What can hang from each mark:
gonur: lifibut luvos
diduf: sebod vedu
zazufab: zemug
zemug: fidi pimo sebod
pimo: luvos zemug
fidi: zemug
lifibut: gonur sebod
luvos: gonur pimo
vedu: diduf zemug
sebod: diduf lifibut

Known rows, with every way that one mark hangs from another:
{sebod diduf {lifibut {gonur {luvos pimo}}}}: [-2.986  2.272  0.473  3.842  3.833  5.582  0.537 -0.525 -1.399 -2.792
  3.620  4.461 -3.955  0.793 -3.499 -0.057 -3.676  1.491  4.813  1.638
 -1.867 -3.454 -2.796 -1.548]
{gonur {luvos {pimo {zemug sebod}}}}: [ 1.136 -0.429 -0.210  1.908  0.586  0.320 -2.457  2.370 -0.197  3.999
 -1.612  2.978 -0.487  0.121 -1.687 -1.180  0.993  0.862 -1.165 -0.509
 -1.891 -2.125 -1.535 -2.390]
{diduf vedu}: [-0.298 -1.632 -2.936 -3.840 -2.054 -1.503  0.002 -0.298  1.377 -2.393
 -2.227 -0.581 -1.537 -3.182  0.054  0.543  4.088  1.605 -3.471  0.380
 -0.590 -3.129  0.742 -0.323]
{fidi {zemug {pimo {luvos gonur}} {sebod lifibut}}}: [ 3.688 -0.694  3.597 -3.136  0.254  0.275 -1.027  1.234 -0.461 -0.917
  2.264 -1.511 -0.388  4.784  1.120 -2.708 -3.771 -1.195  0.510 -0.522
  2.618  3.888  4.849 -0.310]
{pimo luvos}: [ 3.193 -0.557  1.551 -0.225  0.569 -3.694  0.876 -0.667 -0.050  0.700
  1.223  1.399  1.797 -0.577  1.826 -2.336 -0.427  2.794 -1.833  1.527
 -1.409 -1.611  1.672  1.260]
{zazufab {zemug fidi pimo}}: [ 0.660 -3.462 -2.117  1.155 -2.175 -2.848 -0.473 -2.944 -2.145  1.762
 -0.242 -1.083  4.403  0.934 -0.150 -0.050 -0.462 -0.529 -2.664  0.200
 -1.629  3.572  0.811  1.900]
{sebod {diduf vedu} {lifibut {gonur luvos}}}: [-3.455  2.213 -0.947  1.797  1.601  5.376  0.289  1.043 -0.331 -5.833
  1.797  3.085 -5.426 -0.485 -3.831  0.443 -0.616  1.171  3.301  0.485
 -1.932 -4.844 -2.153 -1.723]
{lifibut {gonur {luvos {pimo zemug}}} {sebod diduf}}: [ 2.381  0.002  3.258  6.760  6.889 -0.080 -3.717 -3.076 -0.915 -2.293
  1.140  5.684  0.010  1.665 -3.710  2.139 -2.709  0.048  3.792  0.231
 -0.409 -3.446 -5.130 -1.420]
{lifibut gonur sebod}: [ 4.242 -0.944  0.591  2.011  6.853 -4.894 -1.723 -4.422  0.643 -1.216
  0.966  3.244  0.073 -0.403 -0.588  3.509 -1.126 -0.909  0.434  0.815
  2.823 -3.462 -2.916 -0.723]
{zemug fidi {pimo luvos} {sebod {diduf vedu} {lifibut gonur}}}: [-0.639  2.168  1.896  0.399 -1.115  3.855  3.866  0.089 -0.314  0.032
  2.414 -1.911  1.753  1.231  2.201  2.168 -1.436 -6.821  1.738 -5.815
 -2.827  3.810  2.536  3.084]
{gonur {lifibut sebod} {luvos {pimo zemug}}}: [-1.282  3.538 -0.845  2.239  0.757 -3.186 -2.991  5.041  1.184  4.618
 -1.212  3.722 -2.157  0.138 -3.496 -0.129  0.687  4.728  2.435 -1.508
 -3.782 -2.863 -2.366 -1.743]
{vedu {zemug {pimo luvos} {sebod {lifibut gonur}}}}: [ 0.454  0.842 -1.297 -1.476  0.970  2.898  1.287 -0.633  1.371 -0.190
  3.304  1.440  0.445 -0.765  2.601  0.234 -0.147 -5.283 -0.732  1.393
  3.491 -0.928 -0.679  0.414]
{pimo luvos {zemug sebod}}: [ 7.747 -0.669  2.405  2.011 -0.936 -2.394 -2.424  1.983 -0.056  2.144
 -1.593  0.398  2.817  4.525  2.528 -3.729 -1.752  1.447 -1.847 -0.002
  1.144  0.802  3.457  0.478]
{zemug fidi pimo {sebod {diduf vedu} {lifibut gonur}}}: [-2.680  1.291 -0.487  0.269 -1.168  4.269  3.864 -0.874 -0.754  0.443
  0.922 -1.960  0.164 -0.029  1.841  3.908 -0.276 -6.756  1.910 -5.010
 -1.829  3.071  1.104  1.848]
{fidi {zemug sebod}}: [ 4.417 -2.078  1.816 -2.141 -1.559 -2.701 -0.346 -0.008 -0.864  0.449
 -2.059 -0.582 -1.056  1.095  0.641 -1.294 -0.354  1.684  0.176  2.223
  2.991  0.875  3.283 -1.537]
{zazufab {zemug fidi {pimo luvos} {sebod {diduf vedu} lifibut}}}: [ 2.468 -0.409 -1.242  1.558 -4.758  1.303  0.872  0.051 -0.500 -0.437
  0.945 -0.571  3.363  3.044  0.190 -0.767 -0.619 -2.985  0.274 -2.068
 -1.518  5.188  3.225  3.852]
{lifibut {gonur {luvos {pimo zemug}}}}: [ 1.111 -1.728  1.229  1.179  5.451 -0.021 -2.190 -0.663 -1.020  1.505
  0.476  2.849 -0.579  0.538 -2.105  0.583 -1.848  0.157 -2.415 -0.203
  0.746 -3.671 -2.393 -4.099]
{fidi {zemug {pimo luvos} sebod}}: [ 5.027 -2.000  3.902 -2.473 -0.875 -0.936 -0.746  0.257 -0.965  0.083
  0.431 -0.842  1.436  3.403  1.554 -2.028 -2.379 -0.919 -0.312 -0.537
  1.538  3.225  4.513 -0.099]
{fidi {zemug {pimo {luvos gonur}} {sebod {diduf vedu}}}}: [ 2.685 -2.407  4.667 -1.962 -1.334  1.186 -0.498 -0.467 -1.619 -3.522
  0.652 -1.174  0.514  3.949  1.277 -2.070 -2.579  0.061  1.023 -0.124
  1.823  3.664  4.247  0.220]
{diduf sebod {vedu zemug}}: [-1.011  0.489 -3.456 -2.870 -0.731 -2.011  0.474  0.741  3.743 -5.196
 -1.025 -0.614 -2.136 -4.532 -1.300  1.247  5.443  0.651 -2.995  1.306
  2.937 -3.799 -3.032 -0.114]
{vedu diduf {zemug fidi {pimo {luvos gonur}}}}: [-4.469 -2.215  2.025 -3.356 -0.028  3.278  1.723 -2.033 -1.229 -1.137
 -0.351 -4.120  5.646 -5.792  4.061 -1.588  2.844 -2.083 -3.099  3.008
  0.185  0.418 -1.877  0.698]
{zemug fidi}: [-2.548 -0.993 -0.693  0.505 -0.634 -5.261  2.733 -3.009 -1.987  3.891
 -2.060 -2.526  1.320 -4.517  1.098  1.525  1.615  1.485 -1.469  1.218
 -3.199 -0.628 -0.890  0.542]
{zemug fidi sebod}: [ 0.490 -0.423 -1.616  0.094 -2.875 -4.554  4.535 -1.188 -0.566  5.988
 -3.348 -2.183  0.945 -3.920  3.604  3.000  3.485 -2.071 -1.012 -0.804
 -0.211  1.069  1.156  1.171]

Rows:
[-2.415 -0.854  1.005 -0.586  1.214  1.137 -1.123 -0.185 -0.676  2.232
  1.114 -0.674 -0.471  4.644  1.249 -1.604 -4.500  4.603  1.038  1.186
  3.463  3.629  1.833 -0.948] : {luvos {gonur lifibut} {pimo {zemug {sebod diduf}}}}
[ 0.418  0.207 -0.649  3.481  0.571 -1.759 -1.080 -4.002  0.575 -4.955
 -0.673  3.167 -0.347 -2.389 -1.032  1.884  2.054  1.571  3.809  3.241
 -0.702 -3.210 -3.719  2.118] : {lifibut {sebod {diduf {vedu zemug}}}}
[-2.918  0.425 -1.105 -3.110  0.048 -2.146  1.100  0.059  2.826 -4.771
  0.579 -3.280  0.001 -3.442 -0.220  1.202  3.788 -1.517 -3.595 -0.948
  1.807 -0.636 -2.315  1.121] : {diduf sebod {vedu {zemug fidi {pimo {luvos gonur}}}}}
[-0.895 -0.295  0.662  2.355  0.983 -0.632 -2.446  1.402 -1.185  4.183
 -1.611  1.572  0.243 -0.743 -2.593 -1.208  0.519  1.661 -1.316 -0.297
 -3.951 -2.021 -2.361 -2.208] : {gonur {luvos {pimo {zemug fidi}}}}
[ 1.053  0.657  0.650  4.933 -0.407  0.291 -1.232  1.193 -2.168  2.458
 -2.970 -0.673 -0.426  2.340 -0.407 -0.279 -1.470  0.109  1.584 -0.365
 -0.688 -0.029 -0.424 -1.444] : {pimo {zemug fidi {sebod diduf {lifibut {gonur luvos}}}}}
[ 2.622 -1.231  0.898  0.444 -0.658  3.499 -2.555 -1.250  0.265  1.138
 -0.637  0.706  1.976  3.236 -0.493 -1.224 -2.214  0.793 -0.108  0.107
  0.090  1.885  1.304  0.264] : {luvos {pimo {zemug {sebod {diduf vedu}}}}}
[ 2.375 -1.169 -3.418  0.618 -3.453 -0.745  0.571 -0.317 -0.347  2.873
  0.212 -0.931  2.753  2.109  0.730  0.392 -0.080 -3.601 -1.255 -1.609
  0.207  4.855  2.539  2.428] : {zazufab {zemug fidi pimo {sebod lifibut}}}
[-3.776  3.874 -1.204  1.940 -0.534 -1.246 -0.434  4.074  1.246  1.645
 -0.515  4.630 -3.307 -2.140 -3.696  1.078  2.218  4.730  4.238 -1.317
 -5.092 -3.622 -2.911 -0.623] : {gonur {lifibut {sebod {diduf vedu}}} {luvos pimo}}
[-1.218  1.396 -1.944 -0.922 -1.471  0.494  3.615  0.215  0.022  5.307
  0.590 -2.586  0.961 -0.705  3.298  2.983  0.526 -6.587  0.053 -4.536
 -1.709  3.748  1.892  2.121] : {zemug fidi pimo {sebod lifibut}}
[-1.583  0.063 -3.208 -3.232 -0.229 -0.630  0.265  0.487  3.504 -5.199
 -0.019 -0.798 -1.165 -3.549 -0.817  1.562  4.655 -1.142 -3.191 -0.313
  2.385 -2.532 -2.907  0.291] : {diduf sebod {vedu {zemug pimo}}}
[-4.079  0.862 -1.282  1.129 -0.198  3.413  3.205 -2.908 -0.924  0.206
  1.637 -0.331  0.486 -2.775  1.829  2.431  0.270 -5.114  1.736  1.807
  1.053 -0.038 -2.748  0.746] : {vedu {zemug fidi pimo {sebod diduf {lifibut gonur}}}}
[-4.014 -0.323  1.219 -1.412 -0.267  0.644 -0.550 -0.083 -0.623  2.223
  0.071 -3.162  0.018  3.395  0.739 -0.795 -3.308  3.475  0.377 -0.289
  1.783  4.418  2.045 -0.396] : {luvos {gonur lifibut} {pimo {zemug fidi {sebod {diduf vedu}}}}}
[ 6.442  1.027  3.275  3.801  0.434  1.244 -2.184  1.942 -0.558 -0.318
  0.417  1.390  1.275  6.108  1.067 -3.682 -4.263  1.120  1.237  0.062
  1.003  0.619  2.731  0.306] : {pimo luvos {zemug {sebod diduf {lifibut gonur}}}}
[-4.783  3.657 -2.778  2.613 -1.417 -3.330  0.387  4.416  0.721  0.117
 -2.042  4.510 -4.793 -4.409 -2.701  1.411  4.686  5.108  3.985  0.803
 -3.730 -6.289 -4.335 -1.292] : {gonur {lifibut {sebod {diduf {vedu zemug}}}} luvos}
[ 0.085 -0.606  0.188  2.107  1.399  0.091 -3.110  1.754 -0.698  3.266
 -1.175  2.825 -0.360 -0.067 -2.539 -1.619  0.363  2.124 -1.357  0.172
 -2.880 -2.707 -2.216 -2.536] : {gonur {luvos {pimo zemug}}}
[ 0.323  0.117 -0.357 -2.063  2.669  1.916  0.690  3.353  1.509 -1.652
 -1.256  0.245 -0.479 -3.853  0.206 -0.784  3.483  1.555 -1.618  0.162
  1.519 -3.324 -1.857 -1.931] : {vedu {diduf {sebod {lifibut {gonur luvos}}}}}
[ 1.264  0.278  1.628  0.638  0.436  3.854 -1.918 -1.223  0.019  1.727
  0.209 -1.064  1.825  3.276 -1.498 -0.365 -3.503 -1.028  0.334 -1.173
 -0.624  2.643  1.044  0.009] : {luvos {pimo {zemug fidi {sebod {diduf vedu} {lifibut gonur}}}}}
[-0.083  2.240 -2.509 -0.287 -2.427 -2.356  4.134  0.792  0.571  5.464
 -1.493 -2.240 -1.014 -2.751  2.307  2.224  2.137 -2.916  0.507 -1.325
 -0.507  1.180  1.603  1.237] : {zemug fidi {sebod lifibut}}
[-5.603  2.837 -2.098  1.221 -2.056  4.984  1.534 -0.810 -0.186 -5.504
  1.147  0.403 -3.621 -2.456 -2.347 -0.284  0.534  1.555  4.146  3.331
 -2.723 -2.856 -2.092  0.965] : {sebod {diduf {vedu {zemug fidi}}} lifibut}
[-4.487 -0.691  1.489 -1.433  2.014 -1.519 -1.549 -0.944 -1.226  3.679
  1.030 -3.393  0.636  3.207  0.144 -1.552 -4.669  4.989 -0.768  0.946
  1.223  3.765  1.107 -1.097] : {luvos {gonur lifibut} {pimo {zemug fidi}}}
[-3.520  3.154 -3.430 -3.162 -0.357  0.472  0.730  1.952  3.895 -4.443
  1.165 -2.752 -2.266 -3.403 -2.261  1.530  3.504 -2.659 -1.587 -1.521
  0.580 -1.409 -2.722  0.858] : {diduf {sebod lifibut} {vedu {zemug fidi pimo}}}
[ 2.279 -0.549  4.046 -2.233 -1.029  2.738 -0.745  0.883 -0.835 -3.916
  1.988 -1.247 -0.882  4.775  0.351 -2.589 -3.505 -0.553  2.138 -0.496
  1.609  3.699  4.526  0.216] : {fidi {zemug {pimo {luvos gonur}} {sebod {diduf vedu} lifibut}}}
[ 3.631 -2.631  2.179 -2.599 -0.862 -0.683 -0.743 -0.390 -1.269  0.346
 -0.687 -0.848  0.321  2.552  1.299 -0.785 -1.573 -0.885 -0.175 -0.036
  2.204  2.687  3.491 -0.958] : {fidi {zemug pimo sebod}}
[-2.195  0.851 -3.817 -3.805 -3.843  0.248  1.593  0.266  2.273 -1.603
 -2.029 -2.338 -1.730 -4.936  0.373  1.376  5.375 -2.380 -2.312  1.054
  0.717 -2.314 -0.302  0.277] : {diduf {vedu {zemug fidi {sebod lifibut}}}}
[ 0.065  2.678 -2.974 -2.617  2.127 -0.755 -0.301  4.093  4.289 -4.569
  0.697  0.243 -5.020 -1.539 -3.600  1.422  3.025 -0.199 -2.027 -2.908
  1.629 -4.047 -1.682 -1.599] : {diduf {sebod {lifibut {gonur luvos}}} vedu}
[-3.290  0.000  0.172 -2.401  3.574 -2.287 -0.396 -1.920  0.940  1.763
  3.131  0.195 -0.711  1.223  0.398  0.218 -3.036  4.046  0.826  1.343
  2.416  1.977  0.271  0.166] : {luvos {gonur {lifibut sebod}} pimo}
[-4.970 -1.181 -1.460 -0.296 -0.032 -0.749  1.690 -4.171 -1.529  1.224
  0.453 -1.638  2.322 -4.761  1.698  1.444  1.396 -2.296 -1.593  3.165
 -0.876 -0.955 -3.513  0.526] : {vedu {zemug fidi pimo}}
[ 1.480 -1.241  0.376  3.362 -3.113 -0.995 -0.860 -0.469 -2.050  1.562
 -4.913 -2.117  1.298  1.278  1.104 -0.134  0.458  1.150  0.124  0.154
 -0.713  1.055  0.683  0.074] : {pimo {zemug fidi {sebod {diduf vedu}}}}
[ 2.907 -2.528  5.061 -0.791 -0.439  0.571 -0.208 -1.044 -2.285 -2.217
  1.133 -0.537  0.855  4.240  1.682 -2.232 -3.615  0.489  1.714  0.619
  2.029  3.825  3.832  0.114] : {fidi {zemug {pimo {luvos gonur}} {sebod diduf}}}
[ 0.542 -0.038 -0.932 -2.657  1.181  1.552  1.085  2.484  1.700 -1.596
 -1.445 -0.660  0.331 -3.792  1.182 -1.254  3.408  2.358 -1.266  1.040
  1.451 -2.059 -0.835 -0.449] : {vedu {diduf {sebod lifibut}}}
[ 4.075 -3.408 -1.274  0.609 -1.427 -1.644 -1.710 -1.603 -0.895 -0.336
  1.699  1.599  4.231  3.231  0.273 -2.285 -1.623  0.415 -2.833  0.641
 -0.174  2.644  2.109  2.090] : {zazufab {zemug {pimo luvos}}}
